Each row comes from the steps of one path. Every step used is in the known rows, and no mark comes twice. Write the path behind each row, first mark first.
Known rows
limef/rivug/zalim/zotid: [ 17 -19 -15  28  -5   2  -1 -10  19  57   2  -9  17  -8  15  21 -36   2
 -38   1]
limef/rivug/zalim: [ 15 -23 -17  58   0   1  19 -32   7  41  10   8  32  -4 -11  41 -27   3
  -4 -17]
limef/rivug/zalim/dofav: [ 26 -16 -20  49 -25  -4  39 -14   7  55  10  -9  48 -29   5  33 -27  -6
 -45 -14]
danep/rifez/zalim/rivug/limef: [ -1 -26 -21   3 -21 -11  21 -23  20  48 -34  27 -29 -11  13 -10  19  39
   5 -19]
danep/rifez: [ -4 -31  41 -29  18   9  10 -46 -23  31  -3  17 -27 -23 -37 -26 -23  22
 -14 -44]
zalim/zotid/danep/rifez/limef: [ 12 -31  37 -93 -29  23   1 -28 -23  23 -32  11 -85  13   2 -13 -16   8
 -21 -18]
danep/rivug/zalim/dofav: [ 11  -8  -2  19 -10 -28  38 -15   1  28   6  -6  23 -70   1   4  -7  -1
 -31  -4]
zotid/danep/rifez/limef/rivug/zalim/dofav: [ 15 -19 -15  -9 -50 -10  36 -38   8  34 -10  14 -35  -4  22  39  20 -29
 -24 -26]
danep/rifez/limef/rivug: [ -9 -44  11 -23 -13  20 -16 -63 -19  73  -8   8 -17 -43  -8  31  -6  16
 -16 -48]
zotid/danep/rifez/zalim/rivug: [-11   6   4   0  -3  19  61 -16  -5   1 -13  22 -49   2  10   5  17  36
  10  -4]
rifez/danep/rivug/zalim/dofav: [ 11 -10   0   6 -38   6  36 -31   4  14  10 -36   1 -33  12  22  -8  -8
 -17   9]
zotid/danep/rivug/limef: [ 41 -42   7 -14 -15   6  15 -21 -18   1 -36  25 -20  -3 -40  22  -9  18
  43  16]
zotid/zalim/rivug/limef: [ 49 -62 -39  27 -38 -10  23   3 -22  52 -19  30   8   7 -14  12 -12  45
  23  10]
rifez/limef/rivug/zalim: [ 18 -51 -28  27 -40   1   3 -47   0  50  -8   7   5  -9   2  51 -26  -1
  -4 -33]
rifez/zalim: [ 25 -35  -2  23 -11  52  45 -21 -17  14  -7   2 -13 -12 -14   0 -39  43
 -12 -24]
danep/rivug: [  7 -33  25   1  17  14   6 -28 -36  29   8  -2  10 -66 -37   5 -32  33
   3  -7]
limef/rivug: [ 21 -36   7  30   3  38   5 -31 -26  57   6  -3  30 -29 -29  38 -47  30
  -7 -11]

Which path is each row?
[ 35 -12   6 -13 -10   6  31   3   4  -9 -16   3 -40  46   2  -1 -36  -3
 -16  14]
rivug/zalim/zotid/danep
[ 47 -32   9 -46 -18   9  -8   1  -7  21 -38   4 -30  -2 -18   6 -19  20
  14  35]
zalim/zotid/danep/rivug/limef
[ 37 -12   4 -20 -19  63  52   6 -10  -6 -26  -6 -51  34  10  -4 -39  29
 -24  19]
rifez/zalim/zotid/danep
[ 27   2   2  11 -14 -20  56  -6  -5  -9   5   0  -6 -30  -4  18   2 -12
  -4  14]
zotid/danep/rivug/zalim/dofav
[  8 -21   8 -68 -29 -11   6 -25  11   5 -26  16 -88  34  23 -12   6 -18
 -24 -14]
rivug/zalim/zotid/danep/rifez/limef
[ 32 -27 -17 -13 -50  15   7 -17   8  32 -20  -2 -27  29  27  52 -26 -10
 -13   8]
rifez/limef/rivug/zalim/zotid/danep
[ -9 -26 -14 -28 -21 -14 -20 -43  24  72  -7   6 -34 -23  32  19   6 -13
 -49 -30]
danep/rifez/limef/rivug/zalim/zotid
[  0 -26 -15  -1 -45 -23  12 -49  13  72  -7   8 -10 -44  25  25  11 -19
 -52 -46]
danep/rifez/limef/rivug/zalim/dofav
[  6 -17 -17  -3 -28  -2  46 -14  18  11 -45  38 -53  30  10   6  23  29
  23   1]
zotid/danep/rifez/zalim/rivug/limef
[-23  -2   4  10   1   8  33 -24   0  36   0  13 -25 -37  16  -9   6  43
 -13 -29]
danep/rifez/zalim/rivug
[  3   4  15 -36  13 -11  25 -13  16  -3 -15  21 -68  36   4 -20  -2 -19
 -23  -2]
rivug/zalim/zotid/danep/rifez
[ -4 -23   0  26  11 -23  14 -31  -1  14  11   9  12 -46 -15  12  -8   5
   6  -9]
danep/rivug/zalim
[ -4  -8  10 -30   9  33  22 -20   7  36 -10   0 -58 -21  20 -36 -13  27
 -54 -22]
danep/rifez/zalim/zotid
[  0  10  -5  -7   7  -1  16 -22  26  25   3  15 -35  18  14  25   7 -20
 -21   8]
limef/rivug/zalim/zotid/danep/rifez
[ 23 -10  32 -39  10  31  10   2 -28   9  -7 -12 -24 -32 -13   9 -30  24
  -6  32]
zalim/zotid/danep/rivug
[ 19 -22   3  -7  -7  -6   8  -5   9  28  -2  -2 -13   8   6 -19 -44   5
 -39  -4]
rivug/zalim/zotid
[ 30 -55   4  -4  -6 -10  -9 -27 -14  42 -25  13   7 -39 -39   8 -19  29
  20  -3]
danep/rivug/limef
